Each row comes from the steps of one walk. Every step used is in the known rows, and no mark comes twice. Write the walk behind each row, first mark first.
Known rows
N -> E -> U -> P -> V: [-0.11 -0.33  0.42  0.49 -0.23  0.16  0.01 -0.24  0.01  0.36 -0.01 -0.27
 -0.22 -0.08 -0.10 -0.24  0.14  0.09  0.14  0.05 -0.03 -0.52 -0.41 -0.21
  0.17 -0.05  0.15 -0.24]
P -> U: [-0.11  0.04  0.24  0.25 -0.15  0.14  0.07  0.07  0.25  0.18 -0.01 -0.08
  0.11  0.31 -0.14 -0.27  0.13 -0.36 -0.05  0.04 -0.18 -0.03 -0.23 -0.12
 -0.10  0.27  0.00 -0.13]
U -> V -> P -> E: [-0.07 -0.10  0.22  0.26  0.13  0.01 -0.09 -0.19 -0.02  0.21 -0.12 -0.32
  0.07 -0.18  0.11 -0.56 -0.11  0.04  0.17  0.15  0.20  0.01  0.00 -0.06
  0.12 -0.08  0.06 -0.23]
Q -> D: [-0.14  0.09 -0.05  0.19 -0.04  0.11  0.12  0.12  0.19 -0.01  0.26 -0.13
  0.16  0.45 -0.14 -0.31 -0.06 -0.17 -0.02 -0.25 -0.05  0.63 -0.18  0.20
 -0.09  0.17 -0.11 -0.02]
V -> E: [-0.19  0.08  0.18  0.23 -0.15  0.01  0.06  0.00  0.10  0.13  0.05 -0.47
  0.07  0.12 -0.12 -0.40 -0.08 -0.47  0.12  0.18  0.31  0.19 -0.24 -0.02
  0.02  0.00  0.10 -0.09]
Q -> U -> P: [ 0.14 -0.07  0.41  0.23  0.00  0.00 -0.20 -0.22  0.19  0.18  0.20 -0.19
  0.10  0.08 -0.02 -0.30 -0.30 -0.25  0.22 -0.08  0.12  0.16 -0.25 -0.01
 -0.13 -0.04  0.01 -0.15]
V -> U: [-0.24 -0.07  0.13  0.37 -0.17  0.02  0.01 -0.03  0.24  0.12  0.07 -0.29
  0.31  0.43 -0.08 -0.46  0.00 -0.21  0.08  0.04 -0.12  0.07 -0.22 -0.14
 -0.02  0.12  0.08 -0.13]
D -> Q -> U: [-0.14 -0.10  0.03  0.17 -0.01  0.27 -0.28  0.05  0.03  0.13  0.22  0.01
 -0.06  0.26 -0.25 -0.16 -0.23 -0.41 -0.14 -0.12  0.16  0.16 -0.16  0.18
 -0.19 -0.21 -0.24 -0.16]
E -> N -> Q -> U: [-0.07 -0.01  0.34  0.13 -0.05  0.20 -0.27 -0.07  0.27  0.06  0.02 -0.15
  0.06  0.56 -0.10  0.10  0.11 -0.01 -0.22 -0.04  0.19 -0.03 -0.07  0.21
 -0.28 -0.09  0.04 -0.31]
D -> Q: [-0.02 -0.08  0.01  0.27  0.00  0.19 -0.24  0.20  0.04 -0.14  0.11 -0.15
 -0.13  0.07 -0.30 -0.20 -0.15 -0.39 -0.25 -0.23  0.33  0.35  0.00  0.27
 -0.09  0.11 -0.19 -0.07]
V -> U -> P: [ 0.03 -0.15  0.33  0.37 -0.06 -0.14 -0.11 -0.16  0.25  0.13  0.06 -0.42
  0.25  0.19  0.03 -0.47 -0.12 -0.14  0.22 -0.09 -0.04  0.08 -0.21 -0.08
  0.05  0.16  0.19 -0.18]
P -> N -> Q: [-0.05 -0.05  0.31  0.01  0.12  0.24 -0.10  0.11  0.30 -0.09  0.02 -0.05
  0.03  0.24 -0.06  0.00  0.25 -0.24 -0.16 -0.15  0.33  0.07 -0.06  0.28
 -0.10  0.15 -0.06 -0.26]
V -> P -> Q: [ 0.08 -0.28  0.10  0.19  0.01 -0.11 -0.31  0.03  0.03 -0.08 -0.14 -0.23
  0.08 -0.06 -0.20 -0.17  0.11 -0.10  0.00 -0.14  0.19 -0.05  0.04  0.27
 -0.09  0.18  0.00 -0.02]
V -> U -> Q -> P: [-0.05 -0.41  0.14  0.29  0.07 -0.08 -0.18  0.00  0.02  0.07 -0.07 -0.45
  0.23  0.21  0.03 -0.26 -0.18 -0.26  0.08 -0.16 -0.01  0.03 -0.01 -0.17
 -0.11 -0.20 -0.11 -0.19]
P -> N -> E -> U -> V: [-0.46 -0.07  0.41  0.44 -0.20  0.35  0.31 -0.15  0.36  0.25 -0.03 -0.13
  0.09  0.04  0.09 -0.24  0.23  0.01  0.34  0.25 -0.03 -0.39 -0.32 -0.12
  0.18 -0.28  0.28 -0.43]
D -> Q -> U -> V: [-0.26 -0.33  0.08  0.33 -0.07  0.43 -0.23 -0.04  0.12  0.19  0.09  0.08
 -0.11  0.06 -0.13 -0.18 -0.41 -0.20  0.02 -0.03  0.20  0.08 -0.05  0.19
 -0.19 -0.34 -0.23 -0.33]
U -> P: [ 0.26 -0.04  0.39  0.31  0.01 -0.08 -0.16 -0.06  0.19 -0.07  0.09 -0.36
  0.04 -0.11 -0.08 -0.34 -0.21 -0.22  0.08 -0.20  0.29  0.35 -0.09  0.07
 -0.05  0.27  0.04 -0.06]
Q -> P -> N -> E: [-0.04  0.04  0.47  0.06  0.22 -0.03  0.22 -0.10 -0.01  0.13  0.18 -0.41
  0.15  0.07  0.11 -0.22  0.14 -0.30  0.06 -0.03  0.22  0.12 -0.02 -0.11
  0.14 -0.22  0.07 -0.29]
D -> Q -> P -> N: [ 0.06 -0.09  0.30  0.09  0.31  0.10 -0.14  0.06  0.13 -0.08  0.18 -0.08
  0.11 -0.21 -0.08 -0.05 -0.06 -0.37 -0.10 -0.38  0.21  0.33  0.20  0.16
 -0.10 -0.25 -0.15 -0.20]
E -> P: [ 0.32  0.06  0.36  0.39 -0.03 -0.04 -0.30 -0.17  0.11 -0.14 -0.02 -0.42
  0.22  0.07 -0.26 -0.20 -0.05 -0.40  0.04 -0.16  0.20  0.18  0.10 -0.04
 -0.13  0.02  0.11 -0.08]
E -> N -> Q -> P -> V -> U: [-0.17 -0.47  0.43  0.29 -0.01  0.09 -0.18 -0.22  0.17  0.23 -0.14 -0.25
  0.13  0.30  0.03  0.07  0.24  0.35 -0.26 -0.16 -0.16 -0.35  0.20 -0.09
 -0.19 -0.23  0.03 -0.41]
Q -> P: [ 0.20 -0.09  0.34  0.26  0.11 -0.05 -0.05 -0.02  0.02 -0.01  0.12 -0.38
  0.21 -0.08 -0.10 -0.26 -0.20 -0.27  0.01 -0.17  0.14  0.41  0.14 -0.11
 -0.20 -0.07 -0.10 -0.01]
N -> P: [ 0.06  0.05  0.37  0.36  0.11 -0.03 -0.06 -0.14  0.00  0.01  0.05 -0.41
  0.17  0.00 -0.06 -0.09 -0.02 -0.13 -0.13 -0.22  0.34  0.22  0.08  0.01
 -0.05  0.35  0.00 -0.09]
U -> Q -> P -> V -> E -> N: [-0.23 -0.32  0.38  0.32 -0.10 -0.02 -0.14 -0.16  0.09  0.15 -0.18 -0.46
 -0.09 -0.22  0.03  0.02 -0.06 -0.01 -0.07 -0.08  0.27 -0.16  0.06 -0.13
 -0.09 -0.43  0.01 -0.32]
P -> E -> N -> Q: [-0.05  0.18  0.22  0.03  0.08  0.11 -0.15  0.10  0.06  0.01 -0.03 -0.37
 -0.18  0.43 -0.07 -0.07  0.39  0.01 -0.40  0.06  0.36 -0.08 -0.05  0.22
  0.01  0.10  0.06 -0.24]
P -> U -> V: [-0.24 -0.17  0.29  0.40 -0.21  0.31  0.14 -0.03  0.34  0.24 -0.12 -0.04
  0.05  0.09 -0.02 -0.29 -0.04 -0.16  0.10  0.15 -0.14 -0.11 -0.12 -0.11
 -0.10  0.15  0.01 -0.29]
D -> Q -> P -> U -> V -> E: [-0.26 -0.39  0.21  0.19  0.07  0.23 -0.01 -0.02 -0.03  0.43 -0.16 -0.31
 -0.11 -0.16  0.01 -0.17 -0.15 -0.43  0.15  0.13  0.03 -0.17  0.08 -0.06
 -0.01 -0.46 -0.04 -0.43]
P -> Q -> U -> V -> E: [-0.55 -0.37  0.08  0.19 -0.29  0.28 -0.05 -0.11  0.12  0.44 -0.07 -0.13
 -0.12  0.08 -0.04 -0.16 -0.10 -0.22  0.34  0.42  0.19 -0.43 -0.29  0.17
 -0.10 -0.44 -0.03 -0.31]
Q -> U -> V -> P -> E: [-0.18 -0.13  0.24  0.16  0.11  0.10 -0.13 -0.35 -0.01  0.47  0.00 -0.15
  0.13  0.02  0.17 -0.51 -0.20  0.02  0.29  0.25  0.03 -0.18 -0.16 -0.14
  0.03 -0.37  0.02 -0.32]
U -> Q -> D: [-0.16 -0.13 -0.17  0.18 -0.01  0.14 -0.05  0.24  0.13 -0.14  0.10 -0.17
 -0.03  0.44 -0.12 -0.17 -0.12 -0.23 -0.08 -0.33  0.12  0.53 -0.21  0.29
 -0.11  0.12 -0.25 -0.08]
V -> P -> Q -> U: [-0.04 -0.31  0.12  0.08  0.00 -0.02 -0.35 -0.13  0.04  0.19 -0.03 -0.05
  0.13  0.12 -0.16 -0.14  0.02 -0.11  0.13 -0.02  0.02 -0.23 -0.13  0.18
 -0.18 -0.13 -0.05 -0.10]
V -> U -> P -> N: [-0.12 -0.02  0.47  0.24  0.04 -0.11  0.01 -0.23  0.51  0.13  0.12 -0.21
  0.37  0.14  0.18 -0.38  0.07 -0.12  0.31 -0.13 -0.11 -0.01 -0.25 -0.06
  0.12  0.06  0.29 -0.33]
U -> V -> E -> N -> Q: [-0.30 -0.17  0.36  0.29 -0.13  0.21 -0.07 -0.06  0.30  0.08 -0.27 -0.50
 -0.09  0.16  0.03 -0.03  0.05  0.04 -0.01  0.20  0.49 -0.05  0.07  0.27
 -0.07 -0.15  0.23 -0.48]
P -> Q: [-0.10 -0.17  0.05  0.23 -0.17  0.12 -0.14  0.20  0.10 -0.09  0.00 -0.13
 -0.11  0.11 -0.29 -0.11  0.14 -0.22 -0.13 -0.04  0.23 -0.03 -0.10  0.30
 -0.13  0.21 -0.13  0.03]

Write each row's walk
[-0.07 -0.52  0.31  0.06  0.08  0.17 -0.16 -0.10 -0.20  0.33 -0.12 -0.36
 -0.19 -0.08 -0.06 -0.02  0.03 -0.19 -0.11  0.04  0.31 -0.19  0.07 -0.04
 -0.13 -0.31 -0.19 -0.26]	N -> Q -> P -> V -> E
[-0.07 -0.36  0.17  0.26 -0.11 -0.11 -0.23 -0.02  0.17  0.11 -0.04 -0.31
  0.02  0.18 -0.08 -0.24  0.13 -0.08  0.16 -0.07 -0.02 -0.29 -0.21  0.19
  0.04  0.18  0.10 -0.15]	V -> U -> P -> Q
[ 0.04 -0.34  0.38  0.35 -0.01  0.13 -0.06 -0.15  0.00  0.16  0.07 -0.12
  0.05 -0.25 -0.10 -0.17 -0.15 -0.04 -0.10 -0.19  0.01  0.09  0.11 -0.22
 -0.20 -0.13 -0.23 -0.07]	Q -> P -> V
[-0.15 -0.23  0.03  0.09  0.19 -0.08 -0.11  0.02 -0.18  0.28 -0.01 -0.47
  0.06  0.27  0.11 -0.39  0.02 -0.28  0.03  0.03  0.01 -0.18 -0.17 -0.24
  0.09 -0.30 -0.14 -0.20]	V -> U -> Q -> P -> E
[ 0.00  0.24  0.54  0.46  0.05 -0.12 -0.05 -0.21  0.22 -0.09  0.00 -0.49
  0.24  0.06 -0.01  0.05  0.11  0.15 -0.24 -0.27  0.32  0.19  0.19  0.05
 -0.08  0.31  0.26 -0.20]	E -> N -> P
[ 0.19 -0.20  0.15  0.22  0.22  0.07 -0.27  0.12 -0.12 -0.08  0.12 -0.27
 -0.04 -0.14 -0.21 -0.14 -0.25 -0.39 -0.19 -0.34  0.26  0.41  0.23  0.13
 -0.17 -0.16 -0.25 -0.06]	D -> Q -> P
[ 0.06 -0.52  0.40  0.11  0.01  0.29 -0.39 -0.23  0.05  0.33  0.02  0.04
 -0.25  0.08 -0.05  0.02 -0.08  0.03 -0.07 -0.13  0.19 -0.32 -0.19  0.09
 -0.20 -0.06 -0.21 -0.32]	N -> Q -> U -> P -> V
[-0.06 -0.28  0.21  0.31 -0.05 -0.01 -0.15  0.01  0.01  0.21 -0.15 -0.52
  0.07 -0.13 -0.07 -0.13 -0.09 -0.41  0.30  0.05  0.08 -0.20 -0.21 -0.21
 -0.10 -0.51  0.06 -0.12]	V -> E -> U -> Q -> P
[-0.09 -0.16  0.31  0.39  0.03  0.19  0.06 -0.14  0.02  0.39 -0.01 -0.23
  0.08 -0.27  0.05 -0.35 -0.02  0.03  0.26  0.19 -0.18 -0.28 -0.09 -0.29
 -0.03 -0.48  0.02 -0.15]	Q -> P -> E -> U -> V
[-0.18 -0.01  0.07 -0.11  0.18  0.27  0.05  0.16  0.31 -0.03  0.18  0.05
  0.09  0.57  0.00  0.03  0.31 -0.11 -0.11 -0.31  0.06  0.39 -0.13  0.45
 -0.07  0.09 -0.11 -0.28]	P -> N -> Q -> D
[-0.05  0.06  0.41  0.29  0.09  0.02  0.05 -0.12  0.09  0.26 -0.04 -0.25
  0.17  0.18 -0.02 -0.04  0.22 -0.20 -0.14 -0.10 -0.04 -0.15 -0.05 -0.14
 -0.03  0.41  0.07 -0.20]	N -> P -> U
[-0.14 -0.14  0.41  0.37 -0.16  0.13 -0.22 -0.47  0.15  0.37 -0.08 -0.41
  0.20  0.03 -0.01 -0.25 -0.28 -0.38  0.51  0.31  0.17 -0.21 -0.09 -0.16
 -0.07 -0.65  0.22 -0.42]	Q -> U -> V -> E -> P
[-0.08 -0.36  0.19 -0.04  0.24  0.22 -0.33 -0.23 -0.14  0.44 -0.14 -0.15
 -0.06  0.18  0.13 -0.27 -0.03  0.05  0.11  0.22  0.23 -0.34 -0.08  0.10
 -0.03 -0.33 -0.08 -0.43]	N -> Q -> U -> V -> P -> E
[-0.13 -0.06  0.35 -0.05  0.22  0.12 -0.13 -0.14  0.03  0.24  0.27 -0.15
 -0.16  0.18  0.05 -0.14  0.00 -0.38  0.10 -0.10  0.35 -0.11 -0.31  0.20
  0.22 -0.31  0.03 -0.50]	D -> Q -> U -> P -> N -> E
[-0.38 -0.40  0.27  0.49 -0.16  0.18 -0.14 -0.22 -0.02  0.39 -0.26 -0.33
 -0.13 -0.20 -0.05  0.10  0.14 -0.02  0.06  0.00  0.16 -0.69 -0.31 -0.19
  0.02 -0.17  0.03 -0.27]	N -> P -> V -> E -> U -> Q
[-0.31 -0.19  0.38  0.28  0.02  0.13 -0.01 -0.11  0.20  0.34 -0.19 -0.37
 -0.03 -0.10  0.04 -0.02 -0.02 -0.17  0.05  0.10 -0.01 -0.19  0.21 -0.01
 -0.03 -0.49  0.20 -0.53]	D -> Q -> P -> U -> V -> E -> N
[-0.06 -0.17  0.27  0.27  0.11  0.06 -0.13 -0.01  0.04  0.15 -0.21 -0.30
 -0.02  0.17 -0.01  0.09  0.14 -0.26 -0.19 -0.20  0.15 -0.26 -0.08 -0.05
 -0.06  0.38 -0.08 -0.26]	N -> P -> U -> Q
[-0.41 -0.23 -0.24  0.23 -0.07  0.08  0.00  0.14  0.20  0.06  0.07 -0.22
  0.17  0.75 -0.02 -0.32 -0.03 -0.15  0.06 -0.22 -0.21  0.27 -0.32  0.14
 -0.01  0.04 -0.12 -0.22]	V -> U -> Q -> D
[ 0.15 -0.12  0.27 -0.16  0.26  0.11 -0.33 -0.09 -0.14  0.38  0.12 -0.24
 -0.26  0.31  0.05 -0.20  0.07 -0.23 -0.02  0.09  0.32 -0.23 -0.32  0.14
  0.01 -0.10 -0.13 -0.27]	N -> Q -> U -> P -> E
[-0.34 -0.23  0.44  0.41 -0.08  0.14 -0.14 -0.33  0.24  0.21 -0.12 -0.15
  0.05  0.02  0.07  0.29  0.08  0.41 -0.02 -0.04  0.18 -0.44  0.14  0.26
 -0.19 -0.13  0.12 -0.42]	E -> N -> P -> Q -> U -> V
[-0.22 -0.19  0.05  0.13 -0.19  0.19 -0.19  0.03  0.10  0.17  0.10  0.04
 -0.02  0.29 -0.24 -0.07  0.06 -0.25  0.00  0.06  0.06 -0.20 -0.26  0.21
 -0.22 -0.09 -0.18 -0.06]	P -> Q -> U
[ 0.17  0.20  0.51  0.28  0.06  0.00 -0.19 -0.22  0.38 -0.14  0.05 -0.20
  0.35  0.00 -0.10 -0.11  0.14 -0.37  0.13 -0.20  0.14  0.09  0.05 -0.02
 -0.03 -0.09  0.20 -0.23]	E -> P -> N
[-0.07 -0.29  0.53  0.22 -0.08  0.06 -0.27 -0.21  0.18  0.18 -0.19 -0.44
 -0.25 -0.04  0.00  0.06  0.16  0.13 -0.12 -0.02  0.43 -0.27 -0.05  0.18
  0.00 -0.02  0.21 -0.42]	U -> P -> V -> E -> N -> Q
[-0.43 -0.54  0.02  0.43 -0.27  0.22 -0.14 -0.03  0.17  0.17 -0.14 -0.07
 -0.02  0.26 -0.06 -0.24 -0.02 -0.04 -0.09 -0.07 -0.07 -0.34 -0.28 -0.15
 -0.04  0.01 -0.19 -0.26]	P -> V -> U -> Q
[-0.06 -0.42  0.24  0.29  0.12  0.29 -0.09  0.04  0.04  0.22 -0.11 -0.07
 -0.07 -0.16 -0.06 -0.09 -0.16 -0.26 -0.04 -0.11 -0.09 -0.04  0.23 -0.01
 -0.15 -0.22 -0.20 -0.34]	D -> Q -> P -> U -> V
[-0.08 -0.10  0.00  0.08  0.06  0.07 -0.06  0.00 -0.11  0.17 -0.10 -0.43
 -0.08  0.78 -0.10 -0.04  0.32 -0.44  0.01 -0.11 -0.11 -0.19 -0.25  0.03
  0.18 -0.06  0.04 -0.42]	N -> E -> P -> U -> Q -> D
[-0.07 -0.09  0.28 -0.02  0.33  0.08  0.01  0.04 -0.16  0.06  0.19 -0.32
 -0.08  0.01 -0.03 -0.09  0.09 -0.41 -0.13 -0.19  0.36  0.13  0.07  0.12
  0.16 -0.33 -0.08 -0.36]	D -> Q -> P -> N -> E
[ 0.06  0.14  0.18 -0.10  0.26 -0.04 -0.13  0.04  0.09  0.06  0.12 -0.37
 -0.19  0.53  0.07 -0.06  0.32  0.18 -0.22 -0.23  0.18  0.23 -0.11  0.44
  0.10  0.12  0.11 -0.31]	U -> P -> E -> N -> Q -> D
[-0.05 -0.50  0.16  0.34 -0.05  0.06 -0.25 -0.06  0.12 -0.02 -0.27 -0.17
  0.02 -0.25 -0.08 -0.19 -0.06  0.12  0.15 -0.04  0.22 -0.14  0.15  0.29
 -0.11  0.04  0.01 -0.18]	U -> V -> P -> Q
[-0.21 -0.32 -0.09  0.13 -0.04 -0.08 -0.06  0.05  0.20  0.15  0.12 -0.19
  0.07  0.50 -0.04 -0.22  0.19  0.05  0.20 -0.23 -0.28  0.01 -0.28  0.35
  0.06  0.13  0.04 -0.17]	V -> U -> P -> Q -> D
[ 0.10 -0.18  0.22  0.20 -0.10  0.07 -0.46 -0.18  0.04  0.10  0.00 -0.11
  0.08  0.22 -0.31  0.05  0.10 -0.35  0.11 -0.03  0.06 -0.36 -0.07  0.15
 -0.22 -0.28 -0.03 -0.12]	E -> P -> Q -> U
[-0.24 -0.14 -0.21  0.09 -0.09  0.14  0.02  0.25  0.10 -0.03  0.16  0.00
 -0.05  0.42 -0.24 -0.08  0.19 -0.10 -0.09 -0.22 -0.04  0.27 -0.17  0.47
 -0.11  0.19 -0.18  0.00]	P -> Q -> D
[-0.11  0.02  0.49  0.21  0.08  0.05  0.22 -0.12  0.11  0.26  0.12 -0.30
  0.23  0.04  0.05 -0.15  0.31 -0.20  0.25  0.04 -0.12 -0.24 -0.20 -0.26
  0.10 -0.41  0.21 -0.26]	Q -> P -> N -> E -> U
[ 0.13  0.01  0.22 -0.05  0.26  0.15 -0.23 -0.07  0.25 -0.11  0.06 -0.11
  0.19  0.51 -0.08  0.15  0.36 -0.21 -0.02 -0.39  0.07  0.23  0.06  0.38
 -0.08 -0.10  0.04 -0.35]	E -> P -> N -> Q -> D
[-0.13  0.02  0.43  0.35  0.05 -0.03 -0.12 -0.08  0.25  0.04 -0.26 -0.37
  0.06  0.24  0.05  0.25  0.28  0.01 -0.29 -0.23  0.10 -0.27  0.03 -0.01
 -0.05  0.33  0.15 -0.38]	E -> N -> P -> U -> Q
[-0.04 -0.12  0.51  0.08  0.05  0.09 -0.16 -0.11  0.36  0.23 -0.11 -0.31
  0.02 -0.03  0.06 -0.01  0.33 -0.24  0.34  0.06  0.17 -0.41 -0.37  0.13
  0.07 -0.20  0.34 -0.37]	V -> E -> U -> P -> N -> Q
[-0.15 -0.18  0.22  0.15  0.04  0.08 -0.22 -0.15 -0.09  0.25  0.06 -0.12
  0.03  0.16 -0.11  0.16  0.13 -0.07 -0.07 -0.08  0.19 -0.33 -0.09  0.19
 -0.17  0.04 -0.12 -0.15]	N -> P -> Q -> U
[-0.10 -0.28  0.12  0.34  0.14  0.31 -0.13  0.01 -0.12  0.32 -0.01 -0.14
 -0.16 -0.31 -0.08 -0.22 -0.06 -0.07  0.07  0.04 -0.03 -0.25  0.01 -0.06
 -0.01 -0.56 -0.13 -0.21]	D -> Q -> P -> E -> U -> V
[-0.27 -0.12 -0.14  0.08 -0.04  0.20  0.07  0.25  0.21  0.12  0.01 -0.01
 -0.02  0.62 -0.08 -0.11  0.12 -0.30 -0.07 -0.21 -0.26  0.16 -0.33  0.15
 -0.07  0.19 -0.20 -0.21]	P -> U -> Q -> D
[ 0.06 -0.06  0.31  0.22  0.03 -0.08 -0.10 -0.11  0.19  0.19 -0.13 -0.19
  0.28  0.14 -0.05 -0.34  0.11 -0.23  0.07 -0.03 -0.20 -0.06 -0.09 -0.15
 -0.04  0.25  0.14 -0.16]	V -> P -> U
[-0.43 -0.13  0.12  0.16 -0.08  0.23  0.08  0.01  0.30  0.12 -0.11 -0.41
 -0.03  0.49  0.08 -0.01  0.08  0.17  0.03  0.05  0.21  0.24  0.01  0.44
 -0.03 -0.20  0.18 -0.49]	U -> V -> E -> N -> Q -> D
[-0.26  0.06  0.19  0.39 -0.29  0.08  0.05 -0.03  0.21  0.26 -0.01 -0.36
  0.15  0.09 -0.18 -0.33  0.08 -0.35  0.29  0.27 -0.04 -0.16 -0.43 -0.16
 -0.02 -0.20  0.26 -0.06]	V -> E -> U
